Each row was made from one path, in order. Every step used is in the known rows, and no mark comes twice. Write each row's path.
In the rows, zero is written as 128.
Known rows:
zakod-dure-kubab-vimi-daga-komif: [102 144 123 168 124 100 116 146 120 116  90  96 117  96 114 133  47  69
 197 141  94 105 143 145 140 107  72 133  83  76 111 169 137 169 113 120]
kubab-vimi: [113 127 107 146 170 117  82 132 121 131  92  97 134 119 112 140  93 116
 181 137 126 131 145 111 128 112 128 141 115 110  95 136 141 141 111 136]
komif-daga: [103 150 114 128 167 116 102 147 131 119 111 106 122 112  94 131  67 102
 175 128 144 129 122 110 133  96 122 145  89 126 109 139 160 163 126 141]
vimi-daga-komif-kubab-rigip: [116 116  99 215 157 132 122 163 128 129  95 129  95  92 100 144  61  76
 176 125 121 123 137 126 151  93 101 144  86 145 108 143 143 176 110 120]
rigip-kubab: [114 156 114 152 159  90  93 149 102 133  84 107 129 142  98 128  84 151
 194 145 139 138 143 103 147 121 133 138 103 132  96 110 142 147 150 163]
takize-zakod-dure-kubab: [111 123 123 123 148  86 107 151 117  88 103 112 113 117  96 112  56  74
 216 155 131 125 152 148 124 113 131 140  95  87 111 127 124 151 177 165]
kubab-vimi-daga-gofe: [ 87 140  95 172 150  99 109 137 146 153  83 100 124 103 108 134  56 119
 168 121 108 114 125 126 132 117  90 148 107 115 116 142 128 164  59 135]
rigip-kubab-dure: [102 142  95 167 156 123  94 153  95 129  70 108 128 109  98 112  69 155
 196 158 145 143 144 110 139 123 135 134  95 128  96 126 125 141 159 164]
gofe-kebuto-rigip-kubab-komif: [ 88 125  95 181 148  64 122 152 100 115  74 110  94 135  90 164 120 134
 192 142 127 129  99  79 131 140 144 150 145 118  76  98 117 155 141 118]
masif-kebuto-gofe-daga-vimi: [116 117 110 174 180 108 142  92 155 161  44  82 102  73  73 149  93 113
 140  88 181 124 138 122 114 131 142 165  95 145  81  94 206 177  79 118]
kebuto-rigip-kubab-dure-zakod: [ 93 139  97 194 173  98 118 157  83 134  63 105 121  98  89 112  65 150
 207 159 164 147 116 105 144 131 125 153 143 114  98 107 115 128 179 163]
kebuto-rigip: [125 125 107 146 187 100 103 141 111 110  77 106 107 124  84 150  89 117
 166 120 150 146 108  85 139 123 143 149 143 129 105 106 140 149 158 135]
vimi-kubab-rigip: [117 122  92 168 176 135  86 155 108 120  85 116 107 107 112 143  98  85
 182 144 123 146 161 107 128  90 138 140  79 136 104 118 129 165 134 152]
kubab-dure: [112 118  92 154 173 151  88 139 114 118  75 107 120  96  96 114  68 118
 174 146 159 145 140 116 126 113 146 132  96 130  93 134 133 146 157 152]
rigip-kubab-dure-zakod: [ 92 147  98 184 159 119 103 152  93 144  73 106 138 100 103  90  56 144
 213 171 167 141 147 127 139 119 123 139 102 117  88 119 128 130 169 173]
gofe-daga-vimi-kubab-dure-zakod: [ 81 128 103 200 146 160 120 133 120 176  64  82 121  43 121  92  43 103
 170 138 160 135 158 129 139 121  85 152  51 120  88 140 165 149 130 160]
zakod-dure-kubab-komif-daga: [ 80 145 126 133 141  99 117 158 118  92 108 112 110 116 121 132  63  58
 205 165  99 107 127 158 118  92 106 127  69  78 113 158 137 168 140 129]
rigip-kubab-dure-zakod-takize: [ 86 141 108 196 162 105 125 165  98 152  94 112 148  96 102  90  55 142
 227 170 166 149 144 137 141 125 134 152 102 111  94 103 126 126 166 182]
daga-gofe-kebuto-rigip-kubab-vimi: [ 87 115  73 186 142  57 114 141 122 129  76  94  99 115  87 156  97 157
 191 117 115 109  91  77 129 151 111 158 161 102  94  99  99 169  87 140]
masif-kebuto-gofe-daga: [116 118 106 166 194 102 131 103 145 144  52  98 108  91  74 144 104 114
 151 108 191 128 137 117 106 127 173 152  92 148  78  77 188 180  97 120]
dure-zakod-takize: [108 131 123 164 180 100 118 147 126 143 114 110 145 114  99 109  64  97
 202 148 175 145 139 131 134 114 133 157 108 113  92  99 150 140 157 160]
dure-kubab-komif-daga-gofe: [ 59 153 102 167 149  99 114 136 137 120 109 115 101 120 131 128  70  76
 182 143  93  87 115 156 114  96  76 134  86  89 127 146 136 173  99 137]
dure-zakod: [113 137 112 152 178 115  98 131 120 137  93 105 136 118 102 109  68  97
 188 149 176 137 139 124 133 107 126 144 109 120  86 113 151 144 159 153]
kubab-vimi-daga-gofe-kebuto-rigip: [ 80 109  74 181 144  77 132 142 149 132  76  96  91  92  77 158  77 117
 165  99 122 104  80  87 123 138 105 162 147 112 102 122 106 184  61 113]
gofe-kebuto: [115 112  91 136 157 117  95 133 137 110  91 103 110 118  75 135  95 100
 173 126 172 124 123  88 117 120 152 137 102 131  68 113 137 176 141 134]
gofe-daga: [130 127 131 151 160 120  95 116 124 146  82 108 122 109 110 121  71 117
 162 128 156 135 144 104 126 127 129 135  81 137  83 105 163 165 135 148]
vimi-daga-gofe-kebuto-masif: [ 84 114  65 162 138 101 144 133 180 119  70  99  96  91  49 156  66 107
 145 111 172  92  83 101 117 119 122 161  95 146  99 109 127 180  91 116]
gofe-kebuto-masif: [110 101  76 137 157 119 118 127 154  96  77  97 106 107  51 162 106 101
 157 129 191 111  99  84 113 112 158 150 106 141  79 100 139 156 142 118]
kebuto-gofe: [126 123  92 151 182 108 103 125 122 126  71 107 114 122  72 132  96 102
 166 119 162 142 135 117 128 122 161 142 119 138  77 101 169 163 127 133]
takize-zakod-dure: [124 109 121 120 161  87 106 149 124 101 100 111 120 105  91 115  46  93
 201 151 143 153 145 133 132 121 155 153 101 110  99 120 140 145 162 157]
kubab-rigip: [141 111 106 162 173 131  84 128 116 120  86 124 109 113 105 136  86  93
 180 139 137 142 152 116 118  96 140 138 112 135  96 107 128 156 137 149]
kebuto-rigip-kubab: [116 148 110 160 171  71 109 155  90 122  75 105 115 138  86 148  94 155
 190 131 136 146 111  79 153 133 134 152 144 129 106  98 133 144 161 151]
gofe-daga-komif-kubab: [119 114 119 192 156 129 110 136 131 140  99 110 115  96 113 126  62 101
 164 123 150 122 132 112 151 127 105 135  74 136  84 129 183 175 131 134]
rigip-kubab-komif-daga: [ 72 173 120 163 147  83 115 160 107 136 103 114 122 132 121 137  84 128
 199 161 103 129 126 122 139 104 114 145  89 117 105 136 151 145 116 134]
gofe-daga-vimi-kubab-komif: [ 84 135 122 188 143 125 116 129 124 168  73  89 109  91 139 137  86  97
 155 133 106 132 155 118 140 123  91 148  53 124  91 140 181 155  99 126]
gofe-daga-vimi-kubab-dure: [ 92 122 100 183 142 162 110 136 123 162  58  84 110  53 116 113  59 115
 155 127 139 139 156 111 140 125  99 145  46 132  95 148 165 159 119 154]
daga-komif-kubab: [112 119  98 179 173 129  99 157 127 116 106 107 115 115  97 134  72  94
 171 128 148 126 126 114 158 110 116 139  95 135  97 143 168 162 143 131]
vimi-kubab: [101 142  95 143 176 124  89 161 113 123  89  97 122 121 101 134  96 103
 173 138 143 141 146  99 145 105 137 139  71 135 102 131 150 160 144 150]

Write each row's path:
[ 79 118  79 172 132  98 117 133 160 144  84  95 110  97  90 139  70 112
 171 111 126  96 111 108 118 126 103 148 105 116  91 134 116 186  51 123]
kubab-vimi-daga-gofe-kebuto
[101 124  96 167 175 149  98 136 113 133  78 107 132  87 101  93  52 103
 190 162 181 141 141 132 127 110 133 138 102 119  85 127 134 137 164 160]
kubab-dure-zakod
[ 95 118 104 181 177 133 119 151 120 139  97 112 141  82  98  92  53 103
 205 162 181 150 138 142 130 117 139 151 102 111  92 112 134 130 164 166]
kubab-dure-zakod-takize
[ 73 128  91 187 177 137 120 179 112 138  97 105 139  78 106  96  63  96
 209 166 170 154 147 134 139 108 135 155  72 113 100 124 135 136 159 170]
vimi-kubab-dure-zakod-takize
[ 81 132 102 174 159 117 115 185 132 134  97 102 125 118 100 143  88 111
 192 129 117 116 129 122 149 105 113 145  89 125 111 162 136 159  84 119]
komif-kubab-vimi-daga
[ 48 152  84 171 159 104 114 160 136 133 105 105 106 102 130 138  73  91
 169 145  96 120 117 132 135  98  93 151  61 116 123 151 150 171  79 132]
vimi-kubab-komif-daga-gofe
[ 69 123  86 187 158 105 119 175 152 143  94 103 117 110 104 135  66 119
 182 121 108 101 118 135 146 115  92 149  94 118 122 158 128 169  55 130]
komif-kubab-vimi-daga-gofe
[108 110 115 205 149 127 104 134 130 151 103 102 123  89 127 135  75 104
 172 126 124 114 138 115 149 129  94 140  86 115  87 142 174 163  90 124]
gofe-daga-komif-kubab-vimi
[138 105 118 147 154 119  93 142 109  86  82 121 101 112 112 130  68  62
 210 154 116 118 159 147 109  95 127 121  91  93 106 123 106 172 163 159]
zakod-dure-kubab-rigip
[ 81 101  94 196 184 140 129 190 124 129 108 117 137  87  96  94  61 102
 218 158 179 137 129 149 140 114 141 148  91 117  99 129 132 138 160 165]
komif-kubab-dure-zakod-takize
[108  90  82 226 159 151 125 133 125 142  66 112 100  60  86 113  61  96
 159 121 164 130 130 131 142 142 134 135  81 140  68 125 183 177 115 125]
kebuto-gofe-daga-komif-kubab-dure
[ 91 132  85 176 194  95 127 155 101 113  44  97 100  94  71 153 100 169
 186 139 169 139 109  91 129 123 161 158 133 133 118 101 122 142 154 143]
masif-kebuto-rigip-kubab-dure
[ 77 162 100 143 155 126 117 162 134 139 102  81 113  88 102 137  70  95
 164 110 121 132 132 107 153  91  88 161  59 126 121 166 177 165 103 143]
komif-daga-vimi-kubab
[ 69 139 129 135 134  77 129 161 122  94 124 122 105 106 120 122  57  51
 219 171  93 118 134 168 116  95 111 148  81  71 120 154 135 151 141 138]
takize-zakod-dure-kubab-komif-daga
[ 88 129  77 159 172 155  90 165 107 118  73  98 117  89 101 118  80 109
 176 150 148 149 145 106 139 105 141 135  65 133 102 146 134 151 151 154]
vimi-kubab-dure
[120 103 101 209 161 119 126 128 132 145  81 112 104  91  87 126  76  91
 156 108 157 126 130 120 146 138 128 138  86 143  68 109 200 185 107 120]
kebuto-gofe-daga-komif-kubab
[ 95 113  74 178 148 100 116 159  97 110  58 105  96  98  65 137  93 153
 191 134 159 135  97  71 130 143 153 146 137 127  79 105 101 159 162 145]
gofe-kebuto-rigip-kubab-dure
[ 83 150 115 148 164 112 107 147 126 126 109 115 116 117 118 140  80  90
 177 148 118 131 123 128 126  94 121 144  90 117 103 144 159 152 114 119]
kubab-komif-daga
[ 79 140  97 164 172 117  95 157 109 127  86 105 116 128 126 143 108  92
 176 160 114 143 147 117 139 102 133 140  72 125  98 137 150 147 133 125]
vimi-kubab-komif
[ 96 143  97 162 159 103 114 140 146 141  80 107 112 111  91 123  43 117
 159 116 137 120 118 122 137 116 104 145  92 136 115 128 140 177  96 144]
vimi-daga-gofe
[134 128 127 176 150 122  99 100 126 152  87 107 119  91 115 124  54 102
 151 122 149 133 142 102 142 129 104 137  83 132  80 113 186 167 133 136]
gofe-daga-komif
[ 79 141 103 173 159 127 106 148 121 146  77  88 109 108 124 147  96  92
 165 139 102 138 148 121 146 107 102 150  75 122 101 154 166 143 112 125]
daga-vimi-kubab-komif
[ 81 139  93 180 130  61 135 167 108 135  71  97 105 116  75 165 104 148
 197 120 119 119  99  69 141 139 119 160 141 116  91 120 106 167  95 117]
gofe-kebuto-rigip-kubab-vimi-daga
[ 88 125 104 203 150 114 130 118 124 173  55  91  98  86 117 141  97  88
 149 119 112 138 153 129 133 134 114 156  66 130  73 121 198 164  79 115]
kebuto-gofe-daga-vimi-kubab-komif
[ 82 151 118 157 151 119 120 135 136 144 101  97 110  99 118 142  69  88
 166 127 104 125 124 131 132  98  91 154  91 113 109 161 178 147  94 115]
kubab-komif-daga-vimi
[131  98  94 205 169 140  96 149 122 116 101 127  97 102 107 142  77  77
 178 134 130 127 142 123 143  98 117 139 103 137 101 129 146 165 130 133]
daga-komif-kubab-rigip
[111 125  98 144 215  91 119 138 129 104  65  94  98 111  71 172 111 124
 162 116 178 135 102  86 125 111 164 164 141 134 117  97 147 155 145 125]
masif-kebuto-rigip
[127 123 109 166 164 131  86 129 108 109  90 126 101 124 113 133  96  73
 195 144 124 113 158 129 110  91 119 124 105 110 108 115 112 165 151 156]
dure-kubab-rigip
[ 55 153  86 176 152 153 126 164 127 152  91  83 120  47 106 100  40  87
 183 139 150 132 135 136 146  88  78 162  59 112 113 174 162 147 120 154]
komif-daga-vimi-kubab-dure-zakod
[ 92 143 117 161 161 115  93 134 109 113  90 114 111 144 127 135 104  78
 189 159 112 112 145 137 117 102 116 122  97  97 100 133 134 150 151 132]
dure-kubab-komif
[112 124 119 132 148 105  91 146 113  99  91  95 126 122 115 130  77  85
 212 154 107 110 150 140 118 109 113 124  96  71 104 147 119 158 138 145]
zakod-dure-kubab-vimi
[ 98 147 111 157 155 109 106 147 127 143  87  98 130 114 104 140  80 113
 179 131 118 128 139 112 136 108 113 146  99 120 105 148 140 151  89 121]
kubab-vimi-daga
[116 104  90 144 169  98 111 140 125 100  79 101  94 117  65 155 103 107
 167 110 168 130  93  66 124 133 155 150 144 130  80 100 127 172 151 126]
gofe-kebuto-rigip
[ 99 142  98 151 164 131 101 150 125 140  81  81 117 104 101 140  83 105
 163 117 131 138 148 103 151 107 103 150  75 132 107 148 168 156 125 145]
daga-vimi-kubab
[ 92 163 115 186 134 112 107 131 120 138  96 100 119 108 112 138  71  78
 180 128 101  99 143 126 141 102  64 135  97  94 114 163 142 162 101 117]
dure-kubab-vimi-daga-komif
[ 70 137 109 150 141  89 121 149 136  99 103 111 101 109 127 123  43  66
 197 157  88  93 115 171 113 102  83 130  74  73 123 152 126 179 112 140]
zakod-dure-kubab-komif-daga-gofe
[103 153 116 136 156 123 114 139 142 140 104  90 115  95  94 134  56  99
 162 106 134 126 123 115 140  97  91 157  92 125 112 156 177 159 105 137]
komif-daga-vimi
[ 62 166 103 181 145  72 118 149 124 144 101 113 116 122 124 129  63 135
 189 152  91 114 114 135 138 113  89 147  93 112 116 129 141 158  88 146]
rigip-kubab-komif-daga-gofe
[ 91 120 125 144 142  81 113 148 111  93 102 121 108 123 119 120  70  60
 216 177 102 125 151 165 117 112 127 137  94  75 108 135 122 140 163 142]
takize-zakod-dure-kubab-komif
[ 85 123  79 145 145 105 116 135 163 118 108 103  99  97  83 129  60  99
 166 110 152 102  95 105 114 112 113 149  94 124  93 125 139 199  89 139]
komif-daga-gofe-kebuto
[113 126  86 150 209 101 119 121 141 120  60  98 109 110  59 153 116 108
 162 113 189 133 131 119 110 111 183 154 114 145  86  93 174 167 110 118]
masif-kebuto-gofe
[105 144 109 169 166  70 103 153  90 133  78  96 122 131 102 157 106 161
 199 135 108 139 119  82 147 133 122 154 158 106 110 113 122 133 125 139]
kebuto-rigip-kubab-vimi
[ 75 129  89 222 155 149 133 173 126 139  90 112 118  67  92  97  29  88
 188 146 167 123 124 144 158 106  93 144  80 127  99 163 150 156 136 130]
vimi-daga-komif-kubab-dure-zakod
[ 38 132  68 173 140 102 123 160 152 123 107 102  90  97 111 143  88  80
 170 135 113 105 103 113 119 105 104 150  62 116  97 143 136 193  72 122]
vimi-kubab-komif-daga-gofe-kebuto
[ 98 118  76 177 149  61 122 145 123 118  72 101  91 123  72 146  84 151
 180 111 142 113  87  74 134 153 124 155 150 125  92  85 107 181 125 151]
daga-gofe-kebuto-rigip-kubab
[126  96  96 177 182 136  95 165 121 112  97 128 103 119 104 139  95  92
 194 139 135 129 142 123 128  96 143 137 102 140 103 121 127 165 132 146]
komif-kubab-rigip
[103 150 111 181 144 112 107 131 128 149  91  99 125  97 107 142  61  98
 165 125 114 128 137 111 149 110  87 149 103 117 101 156 159 154  86 110]
kubab-vimi-daga-komif
[112 155 112 172 152 115 111 133 127 139  89 107 117 103  91 133  48  94
 156 120 141 134 132 108 153 110 100 145  90 137 100 141 167 166 126 120]
vimi-daga-komif
[ 66 131  82 176 123  97 118 137 153 131  89  97 101 109  97 135  81  89
 185 116 114  71 118 123 112 118  81 135  98  91 103 142 100 194  64 130]
dure-kubab-vimi-daga-gofe-kebuto
[130 118 112 166 165 110 112 106 126 150  66 108 115 103  89 124  82 106
 156 112 164 138 143 114 123 138 154 139  96 141  66  87 182 176 112 134]
kebuto-gofe-daga
[105 104  77 153 154 107 101 123 154 118  88 102 102 110  82 129  72 107
 163 113 161 108 110 101 115 129 130 140 107 129  78 106 127 188 112 145]
daga-gofe-kebuto
[ 64 157 100 189 156  52 135 154 112 134  91 113  97 119 113 150  70 142
 185 137  89 121  82 115 140 126  94 162 136 110 127 118 132 157  99 137]
kebuto-rigip-kubab-komif-daga-gofe
